Each row was made from one walk, in order. Every step used is in the known rows, and no mark comes twice. Write each row's walk.
Known rows
mina, nitul: -1.580,0.270,-2.140,0.853,1.880,-0.404,1.051,-0.684,2.845,-0.044,0.454,-0.689,-1.642,-0.501,-0.331,-1.711,-1.273,2.617,0.781,-0.395,-1.257,-1.182
kedek, gotal, nuvem, kasi, gofupem, fale: -3.082,0.343,-0.708,-3.528,-0.490,-0.753,3.269,-0.289,1.285,0.874,1.397,-5.891,0.405,-0.244,-3.683,-5.326,-4.138,0.479,-0.435,-0.071,2.368,-0.977
mina, nitul, gofupem, kasi: -1.209,-1.300,0.842,-1.894,0.411,-1.547,0.314,-0.759,1.270,-3.358,2.020,-1.903,1.134,0.087,0.500,-2.180,-1.183,2.321,-2.054,0.040,-1.731,-2.734
nuvem, lisef: -0.586,-0.394,0.980,2.734,1.727,1.197,0.553,0.325,-1.980,2.300,0.787,1.014,-1.223,0.316,-2.362,1.299,-1.098,-2.344,-0.750,-0.762,-1.612,-0.061
kedek, gotal: 0.315,-0.342,0.985,0.183,0.635,1.483,2.522,0.984,1.255,-0.964,0.296,-0.133,1.312,-0.438,1.068,-1.299,-1.659,1.166,0.224,0.349,0.340,-1.209
nitul, gofupem, kasi, nuvem, gotal, kedek: -0.992,-1.779,-2.584,-0.851,-1.293,2.260,2.871,2.130,-2.600,-2.371,-3.156,-2.789,-0.028,-0.450,-2.203,-0.309,-3.173,0.323,-1.532,1.660,-2.442,-0.260
nitul, gofupem, kasi, nuvem: -1.500,-2.295,0.313,-0.762,-0.784,-0.643,1.381,-3.337,-0.870,-2.309,2.733,-3.802,-0.350,0.449,-0.932,0.161,-2.116,-1.123,-1.389,-2.234,-0.174,-1.113
kasi, gofupem, fale: -2.815,0.575,0.332,-4.572,-0.034,-1.442,2.579,-0.864,2.312,-0.827,1.818,-5.935,0.300,0.097,-2.601,-4.760,-2.165,-0.556,-0.251,-0.579,1.398,-0.562
mina, nitul, nuvem, gotal: -2.430,-0.714,-4.382,-0.302,-1.749,1.310,-2.292,2.441,1.570,2.170,0.583,1.642,-0.415,-2.109,-1.664,-2.038,-1.180,2.617,-2.209,-0.353,-3.504,-2.024
lisef, gofupem, nitul, nuvem: -0.940,-1.052,-2.085,-2.648,0.619,-0.656,-1.061,2.771,0.900,-1.186,0.610,3.054,3.559,-1.235,2.755,0.377,-0.638,-0.096,-4.237,-2.674,0.027,-2.012
fale, nuvem, lisef, gofupem, kasi: -0.747,-1.834,3.093,-3.143,1.216,-0.851,1.376,1.336,0.534,-5.838,3.754,0.379,1.250,0.329,1.887,-1.117,-2.465,-1.803,-1.441,-0.427,-0.504,0.365
lisef, gofupem, kasi: -0.133,-1.448,2.796,-3.980,0.353,-1.774,0.847,0.623,2.097,-6.945,2.440,-0.380,1.659,0.361,2.917,-2.277,-1.717,0.270,-1.180,-0.157,-0.135,-0.438
gofupem, kasi, nuvem, gotal, kedek: -0.884,-1.424,-2.726,-0.416,-0.932,2.078,3.565,2.349,-1.732,-2.585,-3.018,-3.280,-0.596,-0.454,-2.725,-0.280,-3.505,0.189,-0.604,1.565,-1.843,0.592
nitul, gofupem, fale, nuvem, gotal: -2.735,-1.275,-1.885,-3.524,-2.600,1.008,-1.199,1.487,-1.134,1.818,2.965,-0.045,0.063,-2.004,-1.265,-3.187,-1.839,-0.630,-1.399,2.049,-3.309,0.392
gofupem, nitul: 0.012,0.301,-1.293,-0.170,0.970,-1.592,1.055,-1.331,0.538,-0.106,-0.002,-0.432,1.836,-1.164,-0.529,-0.692,-1.357,-0.155,-0.787,0.362,-0.143,-0.323
kedek, gotal, nuvem, kasi: -0.356,-0.221,-2.345,2.229,-0.880,1.050,0.824,0.949,-2.479,3.674,-1.015,0.077,-0.049,-0.561,-2.645,-1.115,-3.448,1.793,-0.251,0.784,2.042,-0.661
kedek, gotal, nuvem: 0.379,0.236,-0.753,2.216,0.937,0.874,2.211,-0.899,-0.240,-1.724,-2.566,-1.208,1.407,0.023,1.048,0.131,-3.232,-0.027,0.093,-0.806,-0.112,-0.763
lisef, gofupem: 0.083,-1.040,1.445,-3.592,0.108,-0.193,-0.523,0.784,0.342,-4.538,0.677,2.781,0.992,0.000,4.611,-1.419,-0.782,-0.710,-0.905,-0.306,-0.646,0.291
kedek, gotal, nuvem, lisef, gofupem: -0.303,-1.225,1.666,-0.596,1.813,1.163,0.894,0.580,-1.073,-3.754,-0.109,2.890,0.940,0.259,3.544,-0.499,-3.137,-2.346,-1.375,-1.266,-1.906,-0.201
lisef, gofupem, fale, nuvem, gotal: -2.432,-1.344,-1.462,-4.251,-2.261,0.863,-0.772,2.044,-0.102,0.118,3.326,0.615,-0.060,-1.972,-0.287,-3.764,-2.416,-1.078,-0.815,1.921,-2.817,1.252
kedek, gotal, nuvem, lisef: -0.396,-0.302,0.441,4.265,2.436,1.911,2.016,-0.217,-1.990,0.904,-1.158,0.093,-0.144,0.315,-1.717,1.511,-3.387,-2.289,-0.761,-1.302,-1.793,-0.623
nitul, gofupem, fale: -2.198,-1.366,0.763,-4.608,-0.295,-1.193,-0.093,-0.130,0.063,0.467,1.415,-2.725,0.828,-0.266,0.543,-4.177,-0.709,0.432,-2.666,0.134,-1.706,-2.335
nitul, nuvem, kasi: -1.312,-0.850,-3.336,-0.001,-1.667,0.884,-1.873,3.922,-2.033,5.704,1.024,2.306,0.137,-0.955,-2.777,-0.078,-0.740,2.088,-2.607,-0.606,2.402,-1.478
mina, nitul, nuvem, gotal, kedek: -1.260,-0.756,-4.559,-0.437,-0.125,2.723,2.042,5.237,-0.703,-0.806,-4.184,-0.331,0.199,-1.088,-1.670,-0.147,-2.325,1.901,-1.910,1.205,-2.320,-0.761
kasi, nuvem: -1.255,-1.288,-1.087,0.812,-0.545,0.257,1.451,-3.070,-0.861,0.055,1.462,-2.783,-1.692,0.262,-1.294,1.016,-1.717,-1.881,0.225,-2.331,0.514,0.484
mina, nitul, gofupem: -1.525,-0.859,-1.266,-0.525,0.286,0.084,-1.140,-1.226,-0.703,0.531,0.034,0.723,0.397,-0.273,1.226,-1.214,-0.079,2.274,-2.029,-0.015,-2.916,-3.181

Which walk is each row?
-2.560,-0.384,0.891,-0.707,1.714,1.131,2.209,1.104,-1.780,1.943,3.513,-1.291,-0.619,-0.077,-3.060,0.128,-2.668,-4.541,-0.780,-0.862,-0.015,1.353
kasi, gofupem, fale, nuvem, lisef
-1.857,-1.926,-1.372,-1.391,-2.781,0.350,-0.320,-1.465,0.362,-1.865,2.412,-1.502,-1.196,-1.128,-1.567,-2.759,-3.048,-0.060,-0.629,0.054,-2.926,-0.013
lisef, gofupem, kasi, nuvem, gotal
-1.798,-0.150,-1.126,1.736,1.837,0.919,0.587,1.464,-1.182,2.538,0.968,0.953,1.170,-0.401,-3.135,1.882,-1.683,-2.488,-3.187,-2.835,-0.497,-1.409
kasi, gofupem, nitul, nuvem, lisef
-1.202,-0.646,-2.017,-0.511,-1.505,1.015,-0.176,2.648,-3.360,5.013,2.767,1.675,-0.672,-1.045,-2.785,-0.137,-1.734,-0.179,-0.075,1.574,2.995,1.531
fale, nuvem, kasi
-2.114,-1.279,0.807,-6.021,0.553,-0.308,1.347,2.236,0.120,-2.005,4.314,-0.203,1.012,-0.699,2.756,-2.074,-1.999,-3.114,-0.678,0.161,0.656,2.039
lisef, gofupem, fale, nuvem
-4.002,0.169,-1.954,-4.356,-0.274,-1.120,1.982,0.866,2.334,1.978,2.507,-5.005,-0.232,-0.514,-3.939,-5.377,-3.062,1.361,-1.389,-1.052,2.141,-1.623
mina, nitul, nuvem, kasi, gofupem, fale
-2.112,-1.369,1.601,-4.288,1.516,-0.965,1.298,0.451,0.917,-2.288,1.619,-1.484,0.091,0.047,1.736,-4.159,-3.165,-1.851,-1.894,-0.978,-1.707,-0.561
gotal, nuvem, lisef, gofupem, fale
-1.267,-1.873,0.088,-0.201,-0.357,-0.839,2.254,-3.089,0.405,-2.646,2.858,-4.329,-1.010,0.390,-1.663,0.145,-2.549,-1.313,-0.087,-2.362,0.776,0.023
gofupem, kasi, nuvem
-0.832,-1.577,1.042,-2.008,1.236,1.001,-0.886,2.711,-0.791,-2.435,1.287,4.424,1.065,-0.020,3.292,0.305,-1.217,-2.108,-3.108,-2.185,-1.554,-0.760
nitul, nuvem, lisef, gofupem
-1.270,-1.808,1.783,-2.609,1.716,-1.108,0.915,1.716,2.159,-5.517,3.002,0.488,0.965,0.288,1.825,-1.794,-2.486,0.160,-2.428,-1.608,-1.216,-1.561
mina, nitul, nuvem, lisef, gofupem, kasi
-1.553,-1.646,1.051,2.582,1.441,0.659,2.069,-1.678,-1.597,0.448,2.669,-2.066,-2.007,0.634,-3.640,1.429,-2.876,-3.162,-0.823,-2.410,-1.078,-0.054
gofupem, kasi, nuvem, lisef
-2.886,1.124,-3.371,-0.914,-1.240,0.538,0.914,0.781,-0.057,2.604,1.016,-2.014,0.398,-0.349,-5.047,-1.467,-2.201,1.385,-0.870,-1.391,3.745,-1.097
mina, nitul, nuvem, kasi, gofupem
-3.133,0.550,-1.061,-3.591,-0.725,-1.247,2.324,-0.643,0.796,1.255,1.237,-5.807,0.040,-0.073,-4.016,-4.868,-3.460,0.057,-0.555,-0.278,2.252,-0.551
gotal, nuvem, kasi, gofupem, fale
-1.115,1.304,-2.600,0.114,0.090,-0.805,3.088,-2.084,-0.318,0.711,-0.300,-2.796,2.525,-1.106,-3.761,-1.884,-4.035,0.167,-0.336,0.209,2.608,-0.557
kedek, gotal, nuvem, kasi, gofupem, nitul
-1.171,-0.228,-4.388,-1.297,-0.670,2.294,2.775,4.443,-1.379,-1.325,-4.295,-1.502,1.736,-1.138,-2.638,-0.129,-2.795,0.550,-2.204,1.213,-1.104,-0.360
kasi, gofupem, nitul, nuvem, gotal, kedek
-0.785,-1.180,-3.370,0.097,-0.995,2.622,3.146,2.325,-2.293,-1.312,-3.639,-2.456,-0.846,-0.540,-2.513,0.215,-3.050,-0.195,-0.408,1.576,-1.898,0.799
kasi, nuvem, gotal, kedek
-0.611,-0.766,0.105,-1.875,1.929,-0.806,1.302,-0.135,-0.741,-1.989,1.830,2.335,2.205,-1.143,1.818,-0.553,-2.589,-2.681,-1.649,-0.085,-1.019,0.644
fale, nuvem, lisef, gofupem, nitul
-2.061,-2.007,-1.842,-0.641,-3.113,0.599,-0.698,-1.972,-0.733,-0.173,2.096,-2.005,-1.042,-1.216,-2.657,-2.147,-2.504,0.320,-1.209,0.119,-3.293,-0.903
nitul, gofupem, kasi, nuvem, gotal
-0.220,-1.109,1.408,-0.589,1.600,0.656,0.037,0.215,-1.606,-3.489,-0.114,3.011,0.431,0.433,3.007,0.016,-2.540,-2.740,-1.445,-1.360,-2.050,0.230
gotal, nuvem, lisef, gofupem
-2.582,-1.986,1.699,-4.742,1.162,-0.873,1.658,0.019,1.024,-1.906,3.073,-2.061,-0.669,0.030,1.087,-4.138,-3.019,-2.085,-1.731,-1.365,-1.423,-0.439
kasi, nuvem, lisef, gofupem, fale
-1.922,-1.688,-1.945,-0.281,-2.774,0.373,-0.054,-1.650,0.142,-0.316,2.123,-2.457,-1.501,-1.223,-3.234,-2.241,-2.779,0.283,-0.284,0.044,-2.698,-0.126
gofupem, kasi, nuvem, gotal
-1.823,-1.285,-2.775,0.588,-2.951,1.214,-0.738,-1.723,-0.651,1.547,1.250,-1.371,-1.931,-1.351,-2.995,-1.531,-2.237,-0.191,-0.096,0.065,-2.836,0.202
kasi, nuvem, gotal
-2.467,-0.973,-1.868,-3.069,-2.247,0.929,-0.584,1.806,-0.141,1.679,2.939,-0.452,-0.448,-2.054,-1.742,-3.312,-2.138,-0.802,-0.385,1.993,-2.525,1.124
gofupem, fale, nuvem, gotal
-2.297,-1.286,-1.743,-2.792,-1.643,0.457,-0.269,2.492,-3.306,5.333,3.444,0.335,-0.192,-1.121,-2.578,-2.138,-2.033,-0.009,-1.378,1.624,2.070,0.390
nitul, gofupem, fale, nuvem, kasi
-2.021,-1.474,1.842,-4.231,1.686,-0.500,2.102,0.864,1.394,-2.587,1.650,-1.558,0.568,-0.095,2.026,-4.609,-3.698,-1.369,-1.777,-0.820,-1.694,-0.951
kedek, gotal, nuvem, lisef, gofupem, fale
-2.237,0.971,-2.616,-1.167,-1.895,0.651,0.579,1.040,-0.990,2.624,0.905,-1.766,0.956,-0.122,-4.924,-0.801,-1.752,0.429,-1.169,-1.244,4.143,-0.698
nitul, nuvem, kasi, gofupem
-0.769,-1.905,2.530,-2.970,1.142,-0.920,0.498,2.014,1.178,-5.441,2.825,0.734,1.511,0.349,2.025,-1.182,-1.998,-0.673,-2.682,-1.515,-0.833,-1.128
nitul, nuvem, lisef, gofupem, kasi
-1.049,1.373,-1.491,-1.079,0.430,-1.525,2.406,-2.646,0.766,-0.939,0.052,-2.768,2.425,-0.795,-2.644,-1.270,-2.173,-0.858,-0.248,-0.213,1.578,-0.156
kasi, gofupem, nitul
-0.249,-1.451,2.719,-2.007,1.346,-1.154,1.243,0.214,0.613,-6.120,1.802,-0.250,1.204,0.560,1.802,-1.267,-2.966,-1.167,-1.588,-0.918,-1.149,-0.479
gotal, nuvem, lisef, gofupem, kasi
-0.440,-1.523,1.941,-2.264,-0.462,-1.291,-0.162,-0.436,-0.115,-3.388,1.670,-1.515,1.918,0.333,0.693,-1.294,-0.623,1.057,-2.288,0.202,-1.125,-2.225
nitul, gofupem, kasi
-1.636,-1.106,-3.523,-1.910,-2.157,0.655,-2.320,2.367,0.502,0.682,0.571,2.729,1.698,-2.357,-0.155,-2.040,-1.518,1.102,-3.262,-0.091,-3.190,-1.530
lisef, gofupem, nitul, nuvem, gotal
